What can hang from each mark:
H: M P
Y: M
T: D H
D: A T
M: E H
P: D
E: B M
B: E H Y

Every row comes from one small tree of marks. The marks that hang from a mark follow it in brackets, in alphabetical order. Every link used is in the known rows. Which tree was each row made from?
In the rows, 128 means zero.
Known rows:
Y(M(E(B) H(P))): [214 117 144 180 109  99 131 104 150  97  84 123 161 101  98 123  69 150
 139  93 110 129 133]
P(D): [ 87 159 165 158 118 163 193 145 133  89 124 157 121 138  89 124 149 104
 120 131 121 154 109]
B(E(M) H(P) Y): [220 193 198 122 114 192  62 120 161 101 166 169 150 103 106 118 114 122
 161 147 136 164 126]
H(M P(D)): [100 145 168 164 119 148 169  65 131  92 127 164 109 121  87  98 166 161
 121 129 132 162 127]
T(D H): [100 148 133 136 118 114 139 123 117 129  92 171 120 136 102 131 117  90
 142 170 111 115 117]
M(E H(P(D(T)))): [121 157 147 204 120 111 167 103 118  83  99  61 154 124  84 119 137 161
 127  87 118 144 140]
Y(M): [110 145 153 151 114 148 178 149 144  98 123 158 151 112  99 114 104  99
 163 150 106 143 104]
B(H(P) Y(M(E))): [151 171 175 188 126 176  70 106 149  73 138  98 171 114  99 106  69 134
 139 107 119 137 119]
B(E H(P) Y): [187 183 189 123 116 194  95 124 147 116 167 156 134 112 108 113 119 147
 144 149 132 159 108]
D(A T(H(M P))): [120 112 124 125 129  97 194  64 109 122 130 151 135  90 107 110 155 174
 128 111 137 136 140]
M(H(P(D(T)))): [ 92 136 152 176 119 114 182 100 112 121 113  95 143 131  90 116 153 158
 104 126 128 152 129]
T(D(A) H(P)): [139 152 128 141 124 109 165  90  87 131 110 191 130 142 103 136  94  86
 134 157 150 121 125]
M(E): [122 161 147 149 112 160 173 153 143  75 102 135 135 113  94 131 126 116
 198 102 100 154 127]
D(A T(H(P))): [147 125 127 129 129 117 203 109  86 120 136 148 148 112 106 127 137 140
 137 114 136 133 131]
B(E H(M P) Y): [172 169 187 113 115 179  81  76 171 116 154 162 119 100 110  89 142 181
 137 150 127 161 117]
P(D(A T(H(M)))): [ 67 117 133 145 134  98 204 101 126  99 131 136 129 110  97 109 169 137
  65 102 136 117 134]
Y(M(E(B) H)): [176 116 138 163 108 100 141 146 177  89  77 117 159  97  98 129  68 126
 134  91  97 120 128]
E(B(Y) M(H)): [201 125 166  96 106 121  87 128 181 129 101 142 139  94 104 140 125 121
 143 102 125 160 144]
T(D H(M P)): [120 139 138 143 118  95 120  39 113 125  92 176 109 123 103 105 129 150
 145 168 121 126 132]
T(H(M P)): [124 131 146 133 119 101 141  60 117 122  88 196 120 111 103 106 141 176
 167 117 119 134 135]
M(E(B(H(P(D))))): [148 122 176 181 134 190 118 109 140  65 135 138 131 128  93 123 117 146
  82  95 123 136 124]
D(T(H(M P))): [113 109 135 132 125 101 155  62 108 120 115 135 130  97 108  98 172 203
 147 126 108 137 136]
Y(M(H(P))): [123 150 149 165 109 103 162 105 130 133  86 152 162 116  99 120  89 128
 155 136 120 147 119]
D(A): [ 92 149 140 111 116 161 226 154 136 112 127 183 132 112 100 138 133  84
 166 125 133 166 119]
B(E H Y): [155 178 181 111 116 192 110 160 170 116 158 150 129 111 110 118 131 118
 141 149 118 152 103]

Which tree is each row?
[184 187 191 102 115 193  74 160 184 100 156 162 148 101 105 126 122  94
 160 141 124 154 121]
B(E(M) H Y)
[204 112 156 114 107 112 125  98 151 126  94 176 143  94 102 142 121 138
 163 116 125 163 150]
E(B M(H(P)))
[218  97 143 144 122 102 114  57 135  79  82 166 118  93 104 109 125 201
 151  73 110 116 149]
T(H(M(E(B)) P))
[207 175 192 152 116 178  88 124 154 101 174 144 159 111 109  98  84 134
 123 160 128 139  97]
B(E H(P) Y(M))
[106 167 142 178 108 101 155 148 164  97  68 114 169 111  93 128  79 105
 169  97  96 124 129]
Y(M(E H))
[ 98 165 152 164 118 118 214 110 114 126 104 165 138 135  89 138 119 104
  93 104 163 154 132]
M(H(P(D(A))))
[193 179 161 199 108 107  97  99 145  96  92  78 171 124  95 116  63 142
 159  88 123 139 133]
B(Y(M(E H(P))))
[135 162 157 140 105 117 140 103 138 132  83 173 153 106  96 142 113 118
 199 123 125 169 153]
E(M(H(P)))
[101 100 177 141 130 172 118  62 158 102 145 175 108 109 100  96 150 173
  57 130 127 153 119]
E(B(H(M P(D))))
[ 81 134 142 153 129 158 244 151 123  89 166 117 138 123  92 123 161 102
  90 127 139 150 114]
P(D(A T))
[103 122 121 114 129 114 211 148 104 122 128 140 146 110 106 133 145 114
 134 111 124 126 122]
D(A T(H))
[192 108 179 139 124 173  68 102 157 110 168 139 152 103 112 104  86 153
  85 138 126 144 106]
E(B(H(P) Y(M)))
[ 99 124 146 155 127 142 225  68 121  92 165 119 127 103  95 100 173 161
  82 127 150 166 129]
H(M P(D(A T)))
[ 71 109 120 104 127 100 207 110 132 124 125 145 132  86 106 114 165 147
 124 111 120 129 137]
D(A T(H(M)))
[148 120 130 166 124  99 142  63 115  80  99  99 139  96 100  99 150 204
 175  88 100 125 150]
D(T(H(M(E) P)))
[102 156 123 123 120 111 177 131 112 130 104 184 124 134 102 142 100  62
 125 154 137 114 124]
T(D(A) H)
[119 139 149 165 129 156 229 112 101  92 173 121 141 125  92 118 152 126
 101 127 150 163 121]
H(P(D(A T)))
[130 159 161 166 123 162 220 112 105  97 144 178 130 135  90 129 134 101
 104 121 164 162 122]
H(P(D(A)))
[ 93 146 141 165 124 111 226 109 107 125 129 106 148 126  91 128 142 125
  84 115 152 155 131]
M(H(P(D(A T))))
[161 113 151 101 106 111 128 136 175 128  87 173 140  87 100 147 125 111
 162 113 109 157 144]
E(B M(H))
